Each row was made from one small tree. Brackets hold a mark, then the marks that hang from it, in alphabetical order. Every link used is in the known rows. Write each row's tree.
Known rows:
[tole [masigeg [purab reduz vimeted]] sazep]: [-31.5 -60.0 -35.6 -34.2  29.6 -28.3  -1.4  -7.8 -30.8  37.1 -19.4  33.8
 -27.7  46.8  25.0   9.5 -12.0   7.8  26.1   0.1   6.5  -5.2]
[tole [masigeg purab]]: [-23.9  -8.9   1.0 -18.9   6.2 -10.7  17.9   3.8  -7.4  -4.0 -26.0   9.8
  -0.6 -20.2  17.1  15.7  27.4  25.3  18.8  -5.3 -37.8  -6.2]
[vimeted [purab masigeg reduz] [raduf tugu]]: [ 24.3   6.8  40.3  48.1   2.0   4.2 -36.3  -2.7   1.7   6.1   7.5   9.5
   6.5  -2.1  13.7  16.6  -4.1 -27.2   7.2 -15.9   3.6   4.8]
[vimeted [purab [masigeg tole] reduz]]: [ 10.3  15.1  26.6   7.4 -14.7 -26.9  13.7  29.5  -0.8  14.9  22.4 -36.1
  15.3  -2.6  -1.0  19.2  35.4  -4.5   4.6   1.8  15.3  25.1]
[reduz [purab vimeted]]: [ -5.7   9.6  -8.0  -0.2 -12.9  23.8  20.1  -1.9  24.8   0.6  -0.4 -21.2
 -20.6  24.3 -35.7  30.9   6.1  17.0  -2.0  24.1  -8.7 -22.5]
[reduz purab]: [ 10.7  15.5  13.7   0.5 -18.0  34.5  34.1   2.4  30.9  -5.5  -2.0 -32.1
 -29.2   7.3 -28.0  44.6  39.4  26.3  13.9  15.1 -29.0 -13.2]
[masigeg [purab vimeted]]: [ -6.9  -4.6 -19.4  -4.2   5.8   6.5   1.4  11.3  -5.2 -15.4 -13.2  -4.9
  27.4   3.0 -13.3 -16.0   0.5   8.8 -10.4   5.0  -1.9  -6.2]
[totera purab]: [  9.8  -5.7   1.1   5.1 -10.6  22.9  35.0 -16.0  17.2  -8.5  -2.1 -42.2
   7.7  19.2  -8.3 -13.9   7.0  16.8   6.9   6.2  -2.8  -3.5]
[totera fudomir [purab [masigeg tole] reduz]]: [ 15.4  15.4  21.9 -10.1  28.4 -11.3  37.3 -17.3 -13.2   5.2  38.7 -58.1
 -13.6  28.7  31.9 -49.0  14.9 -17.0  10.6   4.7  44.1  53.4]
[purab [masigeg tole] reduz [vimeted raduf]]: [ -0.9  15.7  -3.0 -24.3  -4.7 -31.6  -1.1   4.2 -21.3  27.4  23.1  10.4
   1.2   0.1  -9.6 -23.8 -11.6 -11.8 -22.8   8.7  34.5  36.1]
[masigeg [purab reduz] [tole sazep]]: [  5.4 -28.0  -6.4 -46.1   5.4  -8.4  25.3  36.8 -21.9   4.8   8.1 -27.0
 -20.1   6.2   9.2 -10.0  40.7  21.6  25.9  -6.7  15.3  27.4]
[raduf tugu [vimeted purab]]: [ -0.8   0.9 -13.9  41.3   4.0  60.6  -0.4  13.0  27.0 -45.0   3.9 -24.3
  21.0 -15.7  -2.7  38.8   2.3  24.0  19.1 -31.9 -29.8 -34.6]
[tole [masigeg [purab [vimeted raduf]]]]: [-29.4 -11.7 -15.5 -12.7   2.9 -33.8 -14.3  -9.9 -29.8  -4.7 -30.2  43.6
 -20.2 -25.0  14.1 -16.4  -4.5  19.0 -17.4 -11.6 -19.6 -21.0]
[raduf [vimeted purab]]: [  4.5  -0.6 -25.3  36.3 -10.7  40.5  23.1   6.1  17.6 -37.3 -12.5 -23.7
   4.5  -4.2  -8.0  36.0  31.0  30.9  -0.6 -32.2 -34.2 -37.0]
[vimeted [purab reduz] [raduf tugu]]: [ 24.7  -2.5  28.3  46.3  -3.6  30.6 -21.5  10.8 -18.2  -1.1   4.0  -7.6
 -12.2   0.2   8.3  21.5   7.2   5.9  15.2 -28.0  -2.3  -9.7]
[purab masigeg reduz [vimeted [raduf tugu]]]: [  2.8   6.4   5.7   9.9  22.0   9.8 -34.6 -18.7  -7.0  24.5  14.6  32.4
  18.8  19.3  -4.2  -6.6 -55.3 -34.2  -2.6   6.6  27.3  23.4]
[tole [masigeg [purab vimeted]] sazep]: [-34.2 -47.2 -35.3 -34.5   8.9 -22.5   3.4  -6.9 -11.3  10.8 -31.4  34.5
 -17.9  10.9  22.2   4.2  -8.6  14.0  15.1   2.2 -19.5 -24.1]
[purab vimeted]: [  1.1   0.8 -25.5  -5.1 -12.0  31.1  25.1  -0.4   0.2   9.3  -7.6  -6.2
  26.4  18.4 -23.1   7.5 -11.2  10.7  -4.0   8.9 -10.0  -8.7]
[vimeted [purab masigeg] raduf]: [ 24.9  16.6  28.2  38.3 -31.5 -13.1  -8.9  -6.7  12.2 -13.4 -19.4  12.5
   1.2 -27.9   7.9   9.4  27.7 -12.6 -21.6 -14.7 -25.7 -17.4]
[totera fudomir [purab masigeg]]: [ 22.0  16.3  17.5  14.0  20.1  14.8  29.7 -42.6  13.3 -12.5   7.0 -32.8
  -1.4  20.8  34.2 -40.9   2.9 -24.2   2.2   4.5   9.1  20.6]
[vimeted purab]: [ 21.3   5.0   9.2  33.7 -30.2  24.5  21.5  16.7   8.2 -10.7 -14.0 -26.9
  12.0  -3.8  -3.2  31.5  38.5  21.2   4.8 -12.4 -34.1 -27.2]
[masigeg [purab [vimeted [raduf tugu]]]]: [ -0.1  -1.2   0.6   7.6  11.1  17.2 -37.0   7.1 -11.3 -31.8  -6.3  18.1
  14.1 -29.6  -1.2 -30.7 -26.4   1.0 -10.0  -9.4   3.1  -9.4]
[raduf tugu [vimeted [purab masigeg]]]: [ -1.5   9.3  -0.6  43.5  13.8  34.2 -14.3  -1.0  45.6 -37.2   7.2  -5.5
  36.4 -21.6   5.1  34.1  -9.1  -8.3  11.9 -19.5 -20.4 -21.2]

Write each row's tree:
[-12.5  32.9   9.9 -26.2 -16.8 -24.7  15.1  11.0  37.1   0.8  24.0 -25.1
  -5.6 -13.0 -35.4  12.0   7.9  -0.9 -11.9  42.8  12.1   7.3] => [reduz [purab [masigeg tole] vimeted]]
[ 15.4 -17.4  12.3  -8.0 -16.2 -27.6  12.9  24.5   3.3  21.1  11.0 -20.2
  -7.1  10.6  13.9  21.0  33.0  -8.7  18.8  -1.2  10.0  16.7] => [vimeted [purab [masigeg [tole sazep]] reduz]]
[ 21.2  -3.9  16.9  -2.5 -44.5 -33.3   2.6  15.3  10.6 -11.3  -5.6   7.0
 -28.0 -49.7  18.4  -3.1  36.0  -1.8 -12.9 -14.2 -14.9 -10.5] => [vimeted [purab [masigeg [tole sazep]]] raduf]
[ -1.2  -9.8  -0.4   8.9  31.9  13.0 -41.9   4.5 -32.1  -5.7   5.2  16.8
   4.1   9.6  -1.9 -27.5 -30.0  -6.3  -0.2 -14.8  26.7   7.0] => [masigeg [purab reduz [vimeted [raduf tugu]]]]
[ -6.2  36.9  15.5 -21.2 -23.1 -34.9  -0.3   2.9  21.7  -5.6  17.4  -1.6
 -34.9 -34.5 -29.5  -4.2   9.6  -1.3 -31.5  27.1  11.9   2.4] => [reduz [purab [masigeg tole] [vimeted raduf]]]
[  2.4 -10.7 -13.8   2.7  16.6  -6.5 -18.2   0.2 -39.6   2.6  -9.4  13.6
 -11.9  23.2  -7.3 -27.0  -1.4   2.3 -19.2 -14.9  23.1   4.9] => [masigeg [purab reduz [vimeted raduf]]]
[ 19.8   5.3  21.3  34.0  -2.1  -4.2   0.3   3.4   8.9  21.5  -0.8 -14.9
  19.7  28.5   1.3  31.7  23.3 -21.0   6.9  -3.4   0.2   8.4] => [vimeted [purab masigeg reduz]]
[  4.4   4.6  -5.5   6.5  -6.1  40.6 -15.3  -6.4  -6.5  -6.5  -1.7  18.4
  11.3 -13.2 -11.9  -8.5 -40.3   6.9  -2.4  -2.5  -5.1  -9.8] => [purab [vimeted [raduf tugu]]]
[  8.6  -1.9   0.5 -48.7 -22.2  -5.8  36.3  13.4  23.5  12.2   6.9  -4.0
   5.9 -24.1   4.7   1.3  18.9  -1.0  14.4  14.2 -10.5  23.0] => [purab [masigeg [tole sazep]]]
[ -1.9  11.8  12.3  11.3  -6.8  34.4 -20.2  -8.0  18.1 -16.8   7.1   1.5
 -33.3  -8.1 -27.9  15.4 -22.0   8.5  -0.9  12.3  -4.3 -24.5] => [reduz [purab [vimeted [raduf tugu]]]]
[  1.4   0.1   0.2  43.6  31.7  30.2 -19.3  -3.3  24.5 -12.6  18.2  -8.6
  28.7  16.8   6.1  39.7 -12.9 -16.0  20.4 -23.9   2.6  -0.4] => [raduf tugu [vimeted [purab masigeg reduz]]]
[ -4.5 -14.4 -21.2  -3.1  26.5   4.3  -3.5  11.1 -25.8   9.4  -3.0  -8.9
  15.9  41.9 -12.4  -8.4  -3.5   2.5   1.8   1.4  22.6  11.2] => [masigeg [purab reduz vimeted]]
[-37.3 -16.2 -22.1 -19.0  11.2 -23.0   1.4  -1.4 -16.1   2.6 -22.4  21.2
   7.5  -4.1   7.0   3.3  -4.3  18.6   3.1   4.5 -18.7 -13.8] => [tole [masigeg [purab vimeted]]]
[ -3.0  24.3  23.2  13.2   3.1   9.0 -36.4 -22.6  38.3  -8.8  11.2  20.4
 -17.0 -15.5 -20.4  11.6 -34.9 -22.7 -10.4  22.4   2.3 -10.4] => [reduz [purab masigeg [vimeted [raduf tugu]]]]
[  8.1   9.0  -5.1  15.6  25.0   2.9  11.0 -47.0   8.3  -7.7   8.6 -22.3
   9.5  38.4  24.3 -52.1 -31.2 -31.7 -13.0  13.8  27.5  12.6] => [totera fudomir [purab masigeg vimeted]]
[  8.4  -6.1 -21.1   2.5   0.1  18.3   2.8 -11.3 -35.3  26.0  -4.5  14.2
 -13.2  37.2 -14.9  -5.2 -11.5   6.0 -14.5  -8.4  14.1   3.8] => [purab reduz [vimeted raduf]]
[ 10.9  26.4  25.7   7.7 -33.6 -24.2  15.1  32.3  20.9  -9.6   9.9 -31.9
  26.0 -39.3  -2.7  12.2  40.9   1.9  -5.2   5.3 -11.9   3.7] => [vimeted [purab [masigeg tole]]]
[-35.8 -26.3 -22.9 -17.4  30.1 -25.9  -1.7  -2.5 -35.9  27.7 -14.1  16.2
  -1.0  36.8  10.6   9.5  -7.2  11.6  13.8   0.0   6.3   3.2] => [tole [masigeg [purab reduz vimeted]]]
[  1.1  16.7   7.7   9.1   2.9  15.0 -33.2 -19.8  12.5   0.4   3.2  36.5
  28.7 -18.4  -6.5 -13.4 -51.6 -26.7 -11.7   8.9   3.6   4.9] => [purab masigeg [vimeted [raduf tugu]]]
[ -9.8  23.0  -8.6 -32.6 -15.3 -17.8  20.5  15.4  12.8  11.1  17.9 -10.2
  39.9 -17.4 -17.6 -12.0 -11.2  -4.6 -12.9  27.2  11.3  20.9] => [purab [masigeg tole] vimeted]
[ -6.8 -33.1 -28.3 -47.1  11.2 -20.1   7.9  32.3 -28.8  12.4  10.4 -15.0
  -9.9  22.8  -0.3 -22.2   5.7  13.3  10.7   2.5  35.7  17.7] => [masigeg [purab reduz vimeted] [tole sazep]]
[ -3.9 -17.8 -21.3 -45.4   2.8 -21.1  15.9   7.3  -4.7  44.7  21.3   3.7
   5.2  33.2  -2.2  -4.0 -16.6 -16.4   7.2  21.0  33.6  30.8] => [purab [masigeg [tole sazep]] reduz vimeted]
[ 22.1  18.8  40.7  45.8 -15.1   9.7 -34.0  -1.8  21.9 -19.8  -1.2  13.1
  15.1 -41.8   9.8  10.0  -2.4 -20.7  -4.4 -13.1 -20.5 -15.4] => [vimeted [purab masigeg] [raduf tugu]]
[  5.8   6.4  -6.7   2.1   7.0  -9.2 -12.2 -23.8 -15.9  33.5   0.3  31.3
   3.9  34.3  -9.0 -10.4 -25.9 -26.3 -21.4   2.5  21.6  18.9] => [purab masigeg reduz [vimeted raduf]]
[-28.7 -22.7 -17.4 -12.2  23.6 -34.7 -17.3 -11.9 -49.0  19.3 -18.0  41.6
 -29.0  15.5  15.9 -10.9  -6.7  12.3  -7.0 -13.3   5.6  -2.5] => [tole [masigeg [purab reduz [vimeted raduf]]]]
[-32.7 -12.2  -1.8  -8.6  16.5  -9.8 -35.6  -5.0 -20.8 -11.7 -14.3  44.8
  -5.4 -36.1  18.4 -11.1 -33.1  10.1   2.9  -7.8 -15.4 -18.1] => [tole [masigeg [purab [vimeted [raduf tugu]]]]]
[ 13.2  25.6  22.4 -12.8   9.7  -7.5  42.1 -15.7   8.3 -19.7  27.7 -55.1
  -4.0 -11.4  31.1 -54.4  17.7  -9.2   1.1   8.7  18.6  36.8] => [totera fudomir [purab [masigeg tole]]]
[ -2.2 -21.5 -22.2 -42.4 -14.7 -26.6  -3.6  23.3 -23.6 -19.8  -5.4  10.9
 -30.7 -37.2   3.3 -47.0   9.7  21.2 -20.3  -8.8   7.2  -5.8] => [masigeg [purab [vimeted raduf]] [tole sazep]]
[ -6.1  21.8   5.3  -0.1  -3.5  -1.0   2.4 -15.2  43.7   7.4   2.6  -2.3
  -2.4  19.1 -31.5  27.6  -6.6 -15.4  -9.5  35.8  -2.2  -7.1] => [reduz [purab masigeg vimeted]]
[-20.3 -40.4 -15.9 -32.0   3.6 -10.8  17.2  -3.7  -4.4   4.3 -34.9  25.2
 -26.8  -9.1  32.9  16.7  23.6  21.7  31.7  -9.1 -38.4 -12.3] => [tole [masigeg purab] sazep]
[  6.4  15.9  -8.2   1.4 -11.2  -4.3  -9.6 -23.0   6.1   8.2 -10.6  36.3
  14.1  -5.5  -8.3 -16.7 -23.6 -21.0 -30.3   7.6  -4.3   1.9] => [purab masigeg [vimeted raduf]]
[ 23.3   7.4  27.8  45.7 -23.1  34.4 -18.9  11.1   1.3 -25.9  -5.3  -5.3
  -3.3 -37.0   5.7  15.7  12.8  12.8   4.9 -25.0 -29.2 -29.3] => [vimeted purab [raduf tugu]]
